Every row comes from one small tree of marks. The marks that hang from a mark follow it in brackets, in the order of their numbers. Every link used is in the known rows. Which tree was each row made from?
(in the rows, 128 means zero)
Known rows:
Q866(Q482(Q711)): [122 137 137 124  93 120 124 119 162 135 110 112 132 123 151 159 147 127
 120 163  94  94 109 124 103]
Q533(Q459(Q482(Q776)) Q554 Q866): [122 129 133  90 198 168  51 111 166  49 106  99 114 126 137 187 167 201
 141  88  77 121 117 105 149]
Q459(Q482(Q554 Q711(Q299(Q103)) Q776 Q866)): [129 204 151 115 167 152 102 136 104 120 123 130  84 123 184 205 206 211
 106 161  51  86 136 112 111]
Q459(Q482(Q554 Q711(Q299) Q776(Q18) Q866(Q533))): [103 218 155  92 137 149 121 147  90 117 138 118  97 127 185 224 194 222
  89 147  48 111 131 110 117]
Q103(Q299(Q711)): [ 91 128 123 100 126 113 139 136 111 136 143 150 100 125 101 124 136 107
 119 134 148 138 124 108 117]
Q482(Q711 Q776 Q866): [130 203 147 147 153 165  92 108  96 118 112 127 128 113 172 168 171 166
 108 138  86 125 123 123 132]
Q533(Q459(Q482(Q554 Q711))): [128 140 120 110 152 130  93 116 146  96 125 102 113 131 141 191 165 185
 110 125  65 103 136  98 131]
Q711(Q299(Q103)): [110 146 132 107 117 119 153 154 124 153 125 141 109 127 133 128 153 137
 134 159 121  85 133 126  93]
Q533(Q459(Q482(Q776(Q330))) Q554): [118 153 129 116 175 152  76 140 159  56 103 105 111 115 134 179 149 201
 132 115  80 109 118 132 137]
Q866(Q482(Q711 Q776(Q18 Q330)) Q533(Q459 Q554)): [ 80 186 135  90 101 166 106 140 161  78  91  87 132 109 164 205 144 191
 103 143  58  92  96 127  92]
Q299(Q711): [125 131 128 122 136 129 137 141 121 120 132 142 114 120 102 121 134 133
 127 118 134 130 114 105 103]
Q482(Q554 Q776(Q330) Q866(Q533)): [108 209 128 138 176 197  92 115  88  99  96 105 103 114 193 191 153 195
  84 141  92 117 130 119 129]
Q776(Q330): [119 148 133 155 116 114 109 128 136 121 111 115 141 117 128 125 122 132
 109 144 141 107 105 134 133]
Q459(Q482(Q554 Q711 Q776(Q18) Q866(Q533))): [124 207 151  95 151 160 106 138  94 100 132 117 104 124 178 215 182 220
  89 135  44 121 130 112 126]
Q299(Q103 Q711(Q482(Q554))): [144 130 135 114 163 141 126 168 115 133 116 153  92 121 115 126 145 151
 118 149 108  93 130  97  76]
Q459(Q482(Q554 Q711(Q299) Q776 Q866(Q533))): [110 204 151 114 154 169 118 139 107 116 133 102  86 128 201 220 195 217
  98 150  53 104 141 101 113]
Q482(Q554): [126 139 117 124 151 146 112 117 110 132 126 143  99 137 145 163 139 150
 109 131 112 130 144 115 121]
Q482(Q711): [130 149 137 141 112 129 120 121 128 139 133 127 131 129 140 145 146 138
 113 135 108 124 124 111 113]
Q533(Q459 Q866(Q482(Q711(Q299(Q103)) Q776))): [102 145 133  86 136 146  80  87 168 103  94  92 141 125 158 181 185 154
 127 136  78  61 103 101 114]
Q711(Q299(Q103) Q482(Q776)): [106 159 163 127 124 129 136 171 118 159 127 133 119 130 165 136 159 138
 132 172 118  72 138 139 103]
Q711(Q482(Q554 Q776(Q18) Q866(Q533))): [110 184 153 116 152 161 107 151  81 127 117 121 117 126 177 186 143 178
  91 144  87 129 143 126 135]
Q482(Q554(Q533(Q866)) Q711 Q776): [112 177 150 128 166 183  79  90 115 141 155 149 108 135 166 205 199 171
 105 102  77 121 137  93 122]
Q533(Q459 Q554(Q482(Q711 Q776(Q330))) Q866): [ 95 158 136 110 179 165  24 110 161  64  77  83 135 119 139 202 160 183
 118 101  78 125  89 101 134]
Q711(Q299 Q482(Q866)): [ 96 155 159 145 121 104 130 164 116 165 114 112 121 127 158 154 147 143
 116 172 120 108 139 121 129]
Q533(Q459 Q554(Q482)): [100 129 115  99 170 145  81 148 154  79  86  98 114 118 113 180 126 168
 136 112  83 142 119 121 122]
Q299(Q103 Q711): [145 132 124 103 153 140 141 155 121 118 118 155 103 112  95 102 142 141
 134 134 117  97 116 105  75]

Which tree is each row?
[144 122 142 116 149 130 135 175 126 131 117 144 110 116 105 104 138 137
 129 147 117  90 121 106  80] -> Q299(Q103 Q711(Q482))
[ 93 182 153 116 175 151 109 157 106 157 117 135  93 120 167 193 189 182
 116 160  71  72 160 113 112] -> Q711(Q299(Q103) Q482(Q554(Q533(Q459)) Q776 Q866))
[ 89 140 144  87 141 143 102 107 175 133 127 111 132 119 132 184 198 151
 138 116  71  69 120  97 113] -> Q554(Q533(Q459 Q866(Q482(Q711(Q299(Q103)) Q776))))
[ 88 137 143 113 131 121 129 147 107 140 145 146 106 126 121 130 141 108
 117 141 146 129 127 117 125] -> Q103(Q299(Q711(Q482(Q776))))
[ 85 199 142  97 146 166 108 150 116 112  91  74 125 113 175 200 175 178
 112 150  56 101 115 112  99] -> Q554(Q482(Q711(Q299(Q103)) Q776 Q866(Q533(Q459))))
[106 208 155 148 107 139 113 133 117 140 123 135 129 118 168 153 177 156
 107 167 108  68 105 131  95] -> Q482(Q711(Q299(Q103)) Q776(Q330))
[ 84 148 121  82 142 172 127 170 152 100  98  79 102 122 148 187 142 187
 125 131  64 116 129  96  75] -> Q866(Q533(Q459 Q554(Q482(Q711(Q299(Q103))))))
[118 138 145 131 146 143 137 166 117 124 116 110 115 115 129 134 130 152
 114 135 117 129 124  94 105] -> Q299(Q711(Q482(Q866(Q533))))
[101 177 152 111 144 117  97 133 140 109 138 115 142 105 113 188 180 184
 113 109  62 100 118 118 150] -> Q554(Q533(Q459(Q482(Q711 Q776(Q18 Q330) Q866))))
[107 181 138 108 116 151 120 120 133 144 112 137  99 129 186 195 185 156
 111 179  75  65 123 126  79] -> Q866(Q482(Q554 Q711(Q299(Q103)) Q776))
[116 163 140 124 103 121 141 142 125 159 131 139 115 128 145 146 166 146
 118 162 101  91 127 109  84] -> Q482(Q711(Q299(Q103)))
[ 92 175 148 121 143 155  98 160 130 118 111 125 103 125 150 189 154 166
 129 135  90 140 113 131 101] -> Q533(Q554(Q482(Q711(Q299) Q776)))
[110 162 135 122 176 173 110 146 103 105 113 113 101 117 149 171 149 177
 104 126  96 120 134  92 110] -> Q299(Q711(Q482(Q554 Q776 Q866(Q533(Q459)))))
[102 166 147 132 135 134  91 140 127 106 102  95 147 118 144 159 136 132
 117 136 117 117  93 151 135] -> Q554(Q482(Q776(Q330)))
[ 90 170 143  93  84 147 141 141 143 105 109  92 145 115 165 165 130 147
 108 152 102  89  95 148 107] -> Q866(Q482(Q776(Q18 Q330)) Q533)
[107 187 142 142 120 122 122 129 107 153 114 123 117 119 157 170 170 162
 105 160  94 117 128 103 114] -> Q482(Q711(Q299) Q866)
[ 92 152 134  93 131 170 141 182 143 121 108  96  95 125 154 174 139 176
 125 141  79 127 126 105  67] -> Q866(Q533(Q554(Q482(Q711(Q299(Q103))))))
[118 164 114 115 172 179 118 125  97 119 104 109  89 124 171 185 141 185
  95 136  85 139 152  97 117] -> Q482(Q554 Q866(Q533))
[ 97 157 138 107 141 190 123 163 137 102 114  91 108 124 165 180 134 175
 123 120  82 148 122 115  92] -> Q866(Q533(Q554(Q482(Q711 Q776))))
[105 108 147 104 135 132 113 112 174 141 136 117 133 123 120 158 163 127
 139 109 104 109 119 105 130] -> Q554(Q533(Q866(Q482)))
[110 124 118  90 156 173 127 157 163  73 116  79 101 123 143 174 131 198
 132 109  73 129 139 103 111] -> Q866(Q533(Q459(Q482) Q554))
[109 157 132 107 104 128 129 128 145 155 107 132  97 131 169 187 172 151
 107 184  78  69 125 112  74] -> Q866(Q482(Q554 Q711(Q299(Q103))))
[ 85 161 147  97 130 108 123 152  85 136 135 154 112 119 110 139 143 122
 105 144 134 136 120 121 134] -> Q103(Q299(Q711(Q482(Q776(Q18) Q866))))
[112 152 113 107 172 176 113 138 129  87  88  91 105 110 147 170 130 190
 121 121  80 142 141 102 121] -> Q482(Q866(Q533(Q459 Q554)))
[ 90 122 139 112 124 105 135 152 115 146 142 142 105 129 109 124 133 105
 115 145 148 132 128 107 121] -> Q103(Q299(Q711(Q482)))
[122 181 140 102 151 151 129 153 119 126 120 103  79 126 181 203 189 217
  98 164  46  92 144  87  94] -> Q459(Q482(Q554 Q711(Q299(Q103)) Q866(Q533)))
[138 143 142 115 184 146 121 170 112 140 114 154  86 109 111 140 160 166
 117 144  87  95 138  90  83] -> Q299(Q103 Q711(Q482(Q554(Q533) Q866)))
[ 94 240 144 125 158 147  61 106  85 119 118 147 125 105 144 227 193 207
  71 124  51 108 119 112 140] -> Q482(Q554(Q533(Q459)) Q711 Q776(Q18 Q330) Q866)
[101 163 121 103 195 167  63 139 134  66  73  98 112 108 134 194 142 185
 133 112  69 141 120 130 134] -> Q533(Q459 Q554(Q482(Q776 Q866)))
[126 191 165 124 110 109 100 140 123 103 141 124 144 121 144 168 168 176
 102 140  86  98  95 141 139] -> Q459(Q482(Q711 Q776(Q18 Q330)))
[ 82 174 140 110 119 148 115 110 150 146 130 126 106 127 173 221 195 160
 114 151  64  74 130 115  98] -> Q866(Q482(Q554(Q533(Q459)) Q711(Q299) Q776))
[ 96 135 119  93 115 172 126 138 184  93  92  74 110 118 164 194 138 179
 120 142  56 105 122 100  80] -> Q866(Q482(Q711) Q533(Q459 Q554))
